Known rows, with every step that occurs:
c/m: [ 0.01 -0.06  0.06  0.21  0.17  0.13  0.35  0.15 -0.14  0.06  0.09  0.14
  0.01  0.03 -0.10 -0.12 -0.12  0.03  0.16  0.02  0.07  0.05 -0.16 -0.15
 -0.28 -0.14  0.07  0.02]
d/j: [-0.01  0.02 -0.04  0.13  0.09  0.11  0.09  0.26  0.14  0.11  0.07  0.28
 -0.04 -0.02 -0.12 -0.02  0.07 -0.06  0.14 -0.03  0.02  0.18 -0.27 -0.13
 -0.04 -0.01 -0.03  0.04]
d/j/m/b: [-0.06  0.02 -0.13  0.20 -0.02  0.08  0.29  0.14 -0.02  0.22  0.20  0.33
  0.03 -0.03 -0.15  0.02  0.11 -0.10  0.30  0.11  0.02  0.23 -0.18 -0.14
 -0.06 -0.06  0.01  0.05]
s/f/e/b/m: [ 0.06  0.01  0.23  0.18  0.30  0.19  0.15  0.21 -0.24  0.02 -0.07  0.24
 -0.28 -0.04 -0.07 -0.01 -0.18 -0.17  0.15 -0.04  0.07  0.02 -0.26  0.10
 -0.22 -0.17 -0.07 -0.08]
e/b/d/j: [-0.01  0.04  0.12  0.20  0.11  0.11  0.07  0.20  0.21  0.11  0.00  0.29
 -0.19 -0.01 -0.14 -0.12 -0.04 -0.28  0.08  0.00 -0.03  0.20 -0.25  0.00
 -0.08  0.00 -0.08 -0.07]
l/f/m/j: [ 0.01 -0.12  0.01  0.22  0.03  0.11  0.19  0.41  0.05  0.03  0.04  0.10
 -0.09  0.03 -0.02 -0.22 -0.12 -0.09  0.22 -0.10  0.07  0.13 -0.20 -0.12
 -0.12  0.07  0.05 -0.02]
m/j/d/b/e: [ 0.06  0.08 -0.06  0.02  0.01  0.21  0.14  0.09  0.16  0.09 -0.03  0.22
 -0.07  0.00 -0.05 -0.04  0.01 -0.06  0.34 -0.25  0.05  0.15 -0.10 -0.01
 -0.36  0.16  0.01 -0.08]
d/b/e/f: [ 0.07 -0.01 -0.02  0.10  0.14  0.23  0.14  0.00  0.04  0.03  0.01  0.22
 -0.09 -0.03 -0.11  0.06 -0.11  0.07  0.24  0.10  0.03 -0.03 -0.47  0.10
 -0.20  0.01  0.04 -0.05]
b/d/j: [-0.07  0.05 -0.03  0.22  0.09  0.09  0.10  0.20  0.19  0.15  0.05  0.30
 -0.18 -0.01 -0.15 -0.08  0.02 -0.20  0.14 -0.02  0.01  0.26 -0.28 -0.05
 -0.12  0.07 -0.13  0.03]
l/f/e/b/d: [-0.01  0.08  0.23  0.26  0.10  0.13  0.11  0.21  0.14  0.00 -0.07  0.15
 -0.23 -0.02 -0.08 -0.08 -0.18 -0.24  0.15  0.10  0.02  0.03 -0.47  0.15
 -0.16 -0.02 -0.08 -0.13]
d/j/m/f/e/b: [ 0.00  0.11  0.18  0.11 -0.03  0.07  0.06  0.32  0.23  0.02 -0.08  0.18
  0.00  0.00 -0.14  0.23 -0.10 -0.09  0.31  0.17  0.10  0.08 -0.03 -0.10
 -0.01 -0.05  0.06 -0.03]
c/m/f: [-0.01 -0.04  0.02  0.18  0.09  0.09  0.21  0.21  0.00  0.03  0.06  0.06
  0.11  0.06 -0.10 -0.07 -0.20 -0.01  0.16  0.11  0.16 -0.02 -0.03 -0.20
 -0.35 -0.11  0.08  0.07]
m/b/d/j: [-0.10  0.00 -0.15  0.26  0.02  0.09  0.16  0.12  0.04  0.19  0.15  0.36
 -0.12 -0.02 -0.15 -0.13  0.03 -0.24  0.14  0.12  0.01  0.23 -0.23 -0.03
 -0.15  0.00 -0.13  0.07]
d/j/m/f/e: [-0.04  0.12  0.03  0.13 -0.06  0.05  0.08  0.34  0.21  0.06 -0.04  0.19
  0.01 -0.01 -0.13  0.29 -0.05 -0.01  0.37  0.16  0.14  0.15 -0.07 -0.15
 -0.06  0.00  0.01  0.08]
m/b/e/f/s: [-0.06 -0.27  0.06  0.20  0.11  0.26  0.36 -0.14 -0.27  0.01  0.07  0.21
  0.03 -0.06 -0.09  0.00  0.00 -0.18  0.26  0.14 -0.01 -0.04 -0.21 -0.01
 -0.10  0.08 -0.05  0.10]
s/f/e/b/m/j: [ 0.11 -0.03  0.25  0.13  0.20  0.17  0.10  0.33 -0.21  0.04 -0.15  0.22
 -0.29 -0.02 -0.06 -0.05 -0.17 -0.19  0.19 -0.21  0.06  0.12 -0.13  0.02
 -0.25 -0.08 -0.12 -0.08]
c/m/b: [-0.04 -0.10 -0.05  0.25  0.10  0.14  0.41  0.05 -0.30  0.10  0.19  0.18
  0.06  0.02 -0.11 -0.17 -0.10 -0.01  0.18  0.15  0.07  0.02 -0.11 -0.13
 -0.31 -0.21  0.07  0.06]
l/f/m/c: [-0.04 -0.04 -0.10  0.22  0.10  0.12  0.06  0.23 -0.09  0.03  0.16  0.14
 -0.01  0.02 -0.03 -0.10 -0.09 -0.11  0.16  0.16  0.03 -0.09 -0.32 -0.08
 -0.23  0.08  0.10 -0.04]
f/e/b: [ 0.05  0.04  0.28  0.11  0.13  0.15  0.15  0.17 -0.07 -0.03 -0.04  0.24
 -0.09 -0.01 -0.09  0.05 -0.15 -0.06  0.22  0.10  0.08 -0.04 -0.22 -0.01
 -0.09 -0.08  0.06 -0.09]
m/b/e/f: [-0.04 -0.16  0.06  0.14  0.07  0.25  0.23 -0.06 -0.10  0.04  0.11  0.22
 -0.02 -0.05 -0.13  0.01 -0.01 -0.01  0.29  0.19  0.06 -0.04 -0.44  0.00
 -0.23 -0.04 -0.02  0.05]
l/f: [ 0.00  0.03 -0.02  0.20  0.10  0.11  0.14  0.23  0.11  0.09  0.10  0.14
 -0.02 -0.01 -0.06 -0.15  0.00 -0.10  0.10 -0.01  0.04  0.05 -0.52 -0.04
 -0.14 -0.02 -0.03 -0.04]
b/e/f: [ 0.02 -0.12  0.17  0.11  0.14  0.24  0.17  0.02  0.05 -0.01  0.01  0.17
 -0.07 -0.04 -0.12  0.07 -0.03 -0.01  0.27  0.05  0.05 -0.01 -0.49 -0.01
 -0.20  0.05 -0.02  0.01]
d/b: [ 0.07  0.13 -0.15  0.14  0.14  0.10  0.16  0.12 -0.05  0.12  0.09  0.30
 -0.03  0.01 -0.09 -0.07 -0.12  0.01  0.14  0.03  0.04  0.04 -0.25 -0.01
 -0.17 -0.05  0.08 -0.06]
s/f/m/j/d: [ 0.05 -0.09  0.02  0.18  0.09  0.19  0.18  0.31 -0.25  0.03  0.00  0.23
 -0.16  0.01  0.02 -0.24  0.03 -0.12  0.40 -0.33  0.12  0.20  0.21 -0.15
 -0.27  0.02  0.10  0.03]
e/b: [ 0.06  0.00  0.19  0.12  0.16  0.14  0.17  0.13 -0.02  0.05  0.06  0.24
 -0.03  0.00 -0.10 -0.13 -0.07 -0.15  0.13  0.01  0.03  0.00 -0.25 -0.08
 -0.13 -0.08  0.07 -0.12]
d/b/m: [ 0.02  0.09 -0.18  0.15  0.22  0.12  0.17  0.16  0.03  0.12  0.07  0.33
 -0.16  0.01 -0.12 -0.06 -0.22 -0.13  0.04 -0.05  0.03  0.05 -0.27  0.07
 -0.29 -0.04 -0.05 -0.03]
c/m/j/d: [ 0.04 -0.06  0.08  0.12 -0.01  0.18  0.26  0.24 -0.02  0.03 -0.02  0.14
  0.02  0.03 -0.05 -0.18 -0.02 -0.09  0.27 -0.31  0.06  0.17  0.15 -0.20
 -0.43 -0.03  0.04  0.05]
j/m/f: [ 0.00  0.07  0.02  0.14  0.03  0.04  0.18  0.19  0.10  0.12  0.09  0.16
  0.09  0.04 -0.11  0.05 -0.08 -0.11  0.33  0.09  0.15  0.08 -0.11 -0.20
 -0.22  0.04  0.07  0.01]
j/m: [ 0.01  0.05  0.06  0.16  0.10  0.08  0.32  0.12 -0.04  0.16  0.12  0.25
 -0.01  0.00 -0.11  0.01  0.00 -0.07  0.34 -0.02  0.07  0.15 -0.27 -0.16
 -0.16  0.01  0.05 -0.03]
s/f/e/b: [ 0.10  0.03  0.26  0.16  0.22  0.18  0.13  0.18 -0.31  0.02 -0.05  0.22
 -0.16 -0.03 -0.05 -0.03 -0.07 -0.03  0.25  0.03  0.08  0.00 -0.23  0.01
 -0.10 -0.16  0.06 -0.11]
f/m/j/d: [ 0.00 -0.09  0.05  0.12  0.01  0.18  0.19  0.30 -0.01 -0.02  0.01  0.26
 -0.09  0.03 -0.02 -0.17 -0.05 -0.16  0.37 -0.26  0.11  0.14  0.23 -0.18
 -0.27  0.09  0.11  0.04]
e/f/m/j/d/b: [ 0.09 -0.04 -0.07  0.14  0.00  0.22  0.06  0.29 -0.02 -0.07 -0.08  0.30
 -0.11  0.00 -0.03 -0.11 -0.15 -0.07  0.34 -0.19  0.05  0.06  0.22  0.00
 -0.28  0.00  0.16  0.05]

Rows:
[-0.06  0.02  0.04  0.13  0.12  0.11  0.05  0.28  0.10 -0.02 -0.05  0.20
 -0.10  0.01 -0.11  0.16 -0.28 -0.15  0.15  0.10  0.19 -0.03 -0.13 -0.02
 -0.33 -0.01 -0.09  0.10] => b/m/f/e
[-0.04 -0.22 -0.02  0.24  0.08  0.19  0.26  0.12 -0.29 -0.03  0.14  0.31
 -0.05 -0.02 -0.09 -0.10 -0.15 -0.06  0.27  0.22  0.08 -0.07 -0.08 -0.05
 -0.14 -0.14  0.14  0.11] => e/f/m/b
[-0.15 -0.11 -0.15  0.33  0.05  0.11  0.25  0.18 -0.06  0.11  0.17  0.36
 -0.19  0.00 -0.13 -0.14 -0.09 -0.19  0.23  0.18  0.06  0.20 -0.02 -0.04
 -0.09 -0.01 -0.02  0.09] => f/m/b/d/j
[ 0.06  0.05  0.10  0.18  0.20  0.15  0.16  0.18 -0.33  0.05  0.00  0.23
 -0.14 -0.04 -0.05  0.02 -0.03  0.06  0.30  0.00  0.11  0.06 -0.28 -0.04
 -0.14 -0.12  0.01  0.00] => s/f/e
[ 0.05  0.18 -0.17  0.11  0.07  0.18  0.12  0.10  0.05  0.08  0.06  0.34
 -0.03 -0.01 -0.05 -0.11 -0.02 -0.08  0.21 -0.09  0.05  0.05 -0.07  0.02
 -0.30 -0.01  0.09 -0.04] => j/d/b
[ 0.05 -0.02  0.17  0.06  0.08  0.20  0.09  0.27  0.17  0.03 -0.07  0.27
 -0.15  0.00 -0.07 -0.19 -0.08 -0.39  0.12 -0.39  0.01  0.14  0.06 -0.03
 -0.42  0.03 -0.09 -0.05] => e/b/m/j/d
[-0.05  0.09  0.16  0.18  0.01  0.09 -0.08  0.30  0.28  0.00 -0.13  0.22
 -0.15  0.00 -0.14  0.09 -0.17 -0.22  0.16  0.19  0.10  0.09 -0.06  0.01
 -0.11  0.03 -0.06  0.00] => m/f/e/b/d/j
[ 0.02 -0.14  0.07  0.16  0.07  0.11  0.24  0.32 -0.10  0.02  0.04  0.23
 -0.11  0.05 -0.05 -0.15 -0.14 -0.05  0.31 -0.11  0.10  0.13  0.05 -0.21
 -0.14  0.07  0.09  0.01] => f/m/j
[-0.01  0.10 -0.10  0.11  0.02  0.07  0.06  0.16  0.04  0.19  0.13  0.28
  0.07 -0.01 -0.14  0.14  0.13 -0.10  0.27  0.05 -0.03  0.15 -0.21 -0.19
 -0.16  0.12  0.01  0.00] => d/j/m/c
[-0.03  0.07 -0.24  0.16  0.12  0.15  0.13  0.13  0.07  0.01 -0.03  0.29
 -0.01  0.02 -0.06 -0.06 -0.19 -0.42  0.07 -0.14  0.06  0.00  0.30  0.04
 -0.37  0.11 -0.04  0.11] => j/d/b/m/f/s
[ 0.06  0.04  0.13  0.13  0.28  0.19 -0.03  0.14 -0.33  0.04 -0.03  0.25
 -0.19 -0.03 -0.07  0.06 -0.15 -0.21  0.13  0.03  0.01 -0.09 -0.23  0.07
 -0.36 -0.07 -0.07 -0.09] => s/f/e/b/m/c
[ 0.03  0.01  0.27  0.05  0.05  0.21  0.08  0.30  0.12 -0.05 -0.17  0.27
 -0.21 -0.02 -0.07 -0.01 -0.15 -0.32  0.21 -0.30  0.04  0.09  0.09  0.03
 -0.38 -0.01 -0.09 -0.03] => f/e/b/m/j/d
[-0.12 -0.12 -0.07  0.33  0.11  0.12  0.34  0.06 -0.22  0.09  0.19  0.34
 -0.18  0.02 -0.10 -0.20 -0.20 -0.19  0.28  0.21  0.11  0.09 -0.04 -0.04
 -0.24 -0.02  0.03  0.04] => f/m/b/d
[-0.01 -0.06 -0.02  0.26  0.14  0.12  0.29  0.16 -0.07  0.05  0.07  0.14
  0.03 -0.02 -0.03 -0.17  0.01 -0.25  0.08 -0.08 -0.03  0.05 -0.29 -0.06
 -0.02  0.09 -0.06  0.02] => l/f/s
[ 0.01  0.14 -0.19  0.12  0.16  0.19  0.13  0.13  0.11  0.08  0.05  0.36
 -0.15 -0.01 -0.08 -0.09 -0.14 -0.23  0.11 -0.19  0.03  0.07 -0.06  0.11
 -0.43 -0.02 -0.04  0.00] => j/d/b/m
[ 0.02 -0.04 -0.05  0.08  0.03  0.23  0.23  0.15  0.07  0.00 -0.01  0.21
 -0.15  0.03 -0.02 -0.07 -0.12 -0.02  0.42 -0.17  0.11  0.11  0.09 -0.02
 -0.30  0.15  0.12 -0.07] => f/m/j/d/b/e
[-0.04 -0.08 -0.02  0.26  0.13  0.12  0.24  0.29  0.01  0.01  0.12  0.14
 -0.09  0.01 -0.04 -0.17 -0.13 -0.07  0.18  0.06  0.09  0.02 -0.31 -0.04
 -0.10 -0.02  0.09 -0.03] => l/f/m
[-0.03  0.10  0.24  0.22  0.04  0.09  0.18  0.21  0.16  0.09 -0.08  0.28
 -0.24 -0.03 -0.16  0.14 -0.08 -0.21  0.33  0.07  0.00  0.23 -0.20  0.03
 -0.03  0.01 -0.05 -0.09] => f/e/b/d/j/m
[ 0.02 -0.06  0.03  0.12  0.13  0.11  0.16  0.29  0.07  0.12  0.00  0.25
 -0.14  0.02 -0.11 -0.11 -0.11 -0.22  0.12 -0.26  0.04  0.18 -0.15 -0.12
 -0.31  0.06 -0.15  0.04] => b/m/j
[ 0.05  0.04 -0.03  0.07  0.07  0.29  0.10 -0.02  0.12 -0.02 -0.02  0.24
 -0.08 -0.05 -0.08  0.04 -0.02 -0.02  0.30 -0.05  0.03 -0.02 -0.27  0.13
 -0.33  0.03  0.06 -0.02] => j/d/b/e/f
[-0.11 -0.07 -0.14  0.34  0.05  0.11  0.32  0.11 -0.06  0.16  0.14  0.24
 -0.09  0.00 -0.16 -0.16 -0.06 -0.15  0.13  0.14  0.01  0.22 -0.10 -0.06
 -0.26 -0.13 -0.08  0.10] => c/m/b/d/j
[ 0.11  0.04 -0.15  0.18  0.10  0.19  0.14  0.29 -0.25  0.06 -0.01  0.27
 -0.17  0.01  0.02 -0.23 -0.06 -0.06  0.37 -0.29  0.09  0.17  0.23 -0.04
 -0.26 -0.03  0.17 -0.03] => s/f/m/j/d/b
[ 0.03  0.10  0.26  0.11  0.02  0.08  0.14  0.22  0.07  0.01 -0.06  0.15
  0.03  0.02 -0.11  0.19 -0.20 -0.10  0.36  0.20  0.16 -0.02 -0.04 -0.09
 -0.15 -0.04  0.11 -0.07] => j/m/f/e/b
[ 0.01  0.17 -0.29  0.08  0.13  0.18 -0.04  0.07  0.02  0.10  0.08  0.36
 -0.06  0.00 -0.08 -0.01 -0.09 -0.26  0.08 -0.12 -0.02 -0.05 -0.06  0.08
 -0.57  0.09 -0.03 -0.02] => j/d/b/m/c
[ 0.00 -0.07 -0.03  0.14  0.10  0.31  0.20  0.04  0.01 -0.11 -0.01  0.24
 -0.16 -0.03 -0.05  0.04 -0.17  0.01  0.37  0.01  0.08 -0.06 -0.09  0.13
 -0.27  0.02  0.17 -0.01] => j/d/b/e/f/m
[-0.01 -0.22  0.18  0.17  0.18  0.25  0.31 -0.05 -0.12 -0.04 -0.01  0.16
 -0.03 -0.05 -0.09  0.05  0.00 -0.14  0.25 -0.02 -0.01 -0.01 -0.27 -0.03
 -0.07  0.15 -0.06  0.07] => b/e/f/s
[-0.01  0.07 -0.01  0.16  0.05  0.08  0.23  0.23  0.14  0.17  0.10  0.27
 -0.02 -0.02 -0.14  0.07  0.09 -0.07  0.28 -0.04  0.02  0.26 -0.22 -0.17
 -0.02  0.01  0.00  0.01] => d/j/m
[ 0.03  0.13 -0.27  0.12  0.19  0.11  0.00  0.09 -0.07  0.15  0.11  0.34
 -0.06  0.02 -0.11  0.02 -0.19 -0.17  0.03  0.04 -0.02 -0.05 -0.23  0.04
 -0.44  0.06 -0.04 -0.04] => d/b/m/c
[ 0.06 -0.10  0.10  0.16  0.07  0.11  0.30  0.27 -0.10  0.08  0.01  0.11
  0.00  0.05 -0.09 -0.16 -0.10  0.00  0.22 -0.16  0.06  0.15 -0.04 -0.24
 -0.29 -0.05  0.02  0.02] => c/m/j
[-0.10 -0.04 -0.05  0.16  0.00  0.15  0.36  0.02  0.07  0.20  0.19  0.23
 -0.01 -0.04 -0.16  0.10  0.12 -0.03  0.39  0.14  0.04  0.23 -0.34 -0.10
 -0.08  0.04 -0.04  0.00] => d/j/m/b/e
[-0.06 -0.22  0.08  0.23  0.07  0.23  0.49 -0.17 -0.27  0.07  0.10  0.22
  0.04 -0.06 -0.11  0.08  0.03 -0.18  0.41  0.12 -0.01  0.04 -0.18 -0.04
 -0.09  0.09 -0.02  0.07] => j/m/b/e/f/s
[ 0.00  0.06  0.28  0.20  0.13  0.13  0.15  0.12 -0.01  0.01 -0.07  0.27
 -0.23 -0.01 -0.11  0.00 -0.20 -0.21  0.22  0.09  0.06  0.05 -0.25  0.06
 -0.18 -0.01 -0.03 -0.09] => f/e/b/d
[-0.03  0.01 -0.09  0.11  0.19  0.12  0.03  0.10 -0.06  0.11  0.12  0.29
 -0.05  0.01 -0.11  0.00 -0.10 -0.24  0.05  0.00  0.00 -0.03 -0.27 -0.07
 -0.43  0.08 -0.10  0.01] => b/m/c
[ 0.03 -0.15  0.10  0.20  0.15  0.19  0.24  0.08 -0.21 -0.02 -0.01  0.25
  0.01 -0.04 -0.08 -0.04 -0.03 -0.21  0.16 -0.06 -0.02  0.00 -0.09 -0.08
 -0.04  0.05 -0.01  0.12] => e/f/s
[-0.09  0.14  0.02  0.22 -0.06  0.03  0.06  0.29  0.27  0.10 -0.06  0.22
 -0.13  0.00 -0.15  0.23 -0.11 -0.16  0.37  0.16  0.12  0.24 -0.08 -0.07
 -0.14  0.09 -0.09  0.08] => b/d/j/m/f/e
[ 0.03  0.06  0.22  0.17  0.10  0.15  0.11  0.27  0.05 -0.03 -0.04  0.13
 -0.08 -0.03 -0.06 -0.03 -0.11 -0.09  0.14  0.09  0.04 -0.05 -0.45  0.07
 -0.06 -0.10  0.03 -0.12] => l/f/e/b
[ 0.07  0.06 -0.15  0.11  0.13  0.09  0.12  0.28  0.07  0.15 -0.02  0.29
 -0.16  0.03 -0.10 -0.09 -0.20 -0.15  0.09 -0.20  0.02  0.16 -0.14 -0.01
 -0.32  0.05 -0.09 -0.02] => d/b/m/j
[ 0.03  0.05  0.24  0.09  0.05  0.11  0.02  0.24  0.06 -0.06 -0.08  0.16
  0.00  0.02 -0.09  0.09 -0.22 -0.09  0.20  0.22  0.16 -0.11 -0.08 -0.06
 -0.17 -0.06  0.08 -0.04] => m/f/e/b
[-0.01  0.05  0.07  0.20  0.08  0.13  0.13  0.27  0.06  0.00  0.00  0.13
 -0.07 -0.03 -0.06  0.01 -0.08 -0.02  0.19  0.08  0.07  0.00 -0.48  0.02
 -0.11 -0.04 -0.04 -0.02] => l/f/e
[-0.12 -0.20 -0.01  0.20  0.12  0.21  0.42 -0.01 -0.20  0.03  0.21  0.23
 -0.09  0.00 -0.09 -0.05 -0.12  0.00  0.35  0.25  0.14 -0.01 -0.19 -0.07
 -0.17  0.01  0.08 -0.01] => f/m/b/e
[-0.01 -0.06 -0.01  0.19 -0.03  0.17  0.15  0.39  0.12 -0.02  0.02  0.13
 -0.09  0.01  0.01 -0.23 -0.02 -0.19  0.29 -0.26  0.08  0.14  0.00 -0.09
 -0.25  0.08  0.06  0.01] => l/f/m/j/d
[-0.06  0.11 -0.11  0.20  0.02  0.05  0.06  0.11  0.10  0.24  0.11  0.31
 -0.07 -0.01 -0.16  0.08  0.08 -0.25  0.27  0.05 -0.05  0.24 -0.23 -0.12
 -0.23  0.21 -0.09 -0.02] => b/d/j/m/c
[ 0.07 -0.16  0.03  0.13  0.08  0.22  0.18  0.19 -0.01 -0.04 -0.06  0.19
 -0.17  0.01 -0.08  0.03 -0.22  0.09  0.37 -0.01  0.06  0.04 -0.15  0.01
 -0.17  0.09  0.11 -0.03] => d/b/e/f/m/j
[ 0.06  0.03 -0.12  0.13  0.01  0.16  0.16  0.29 -0.02  0.01  0.00  0.31
 -0.10  0.04 -0.01 -0.16 -0.13 -0.08  0.33 -0.21  0.08  0.13  0.26 -0.07
 -0.27  0.05  0.17 -0.01] => f/m/j/d/b
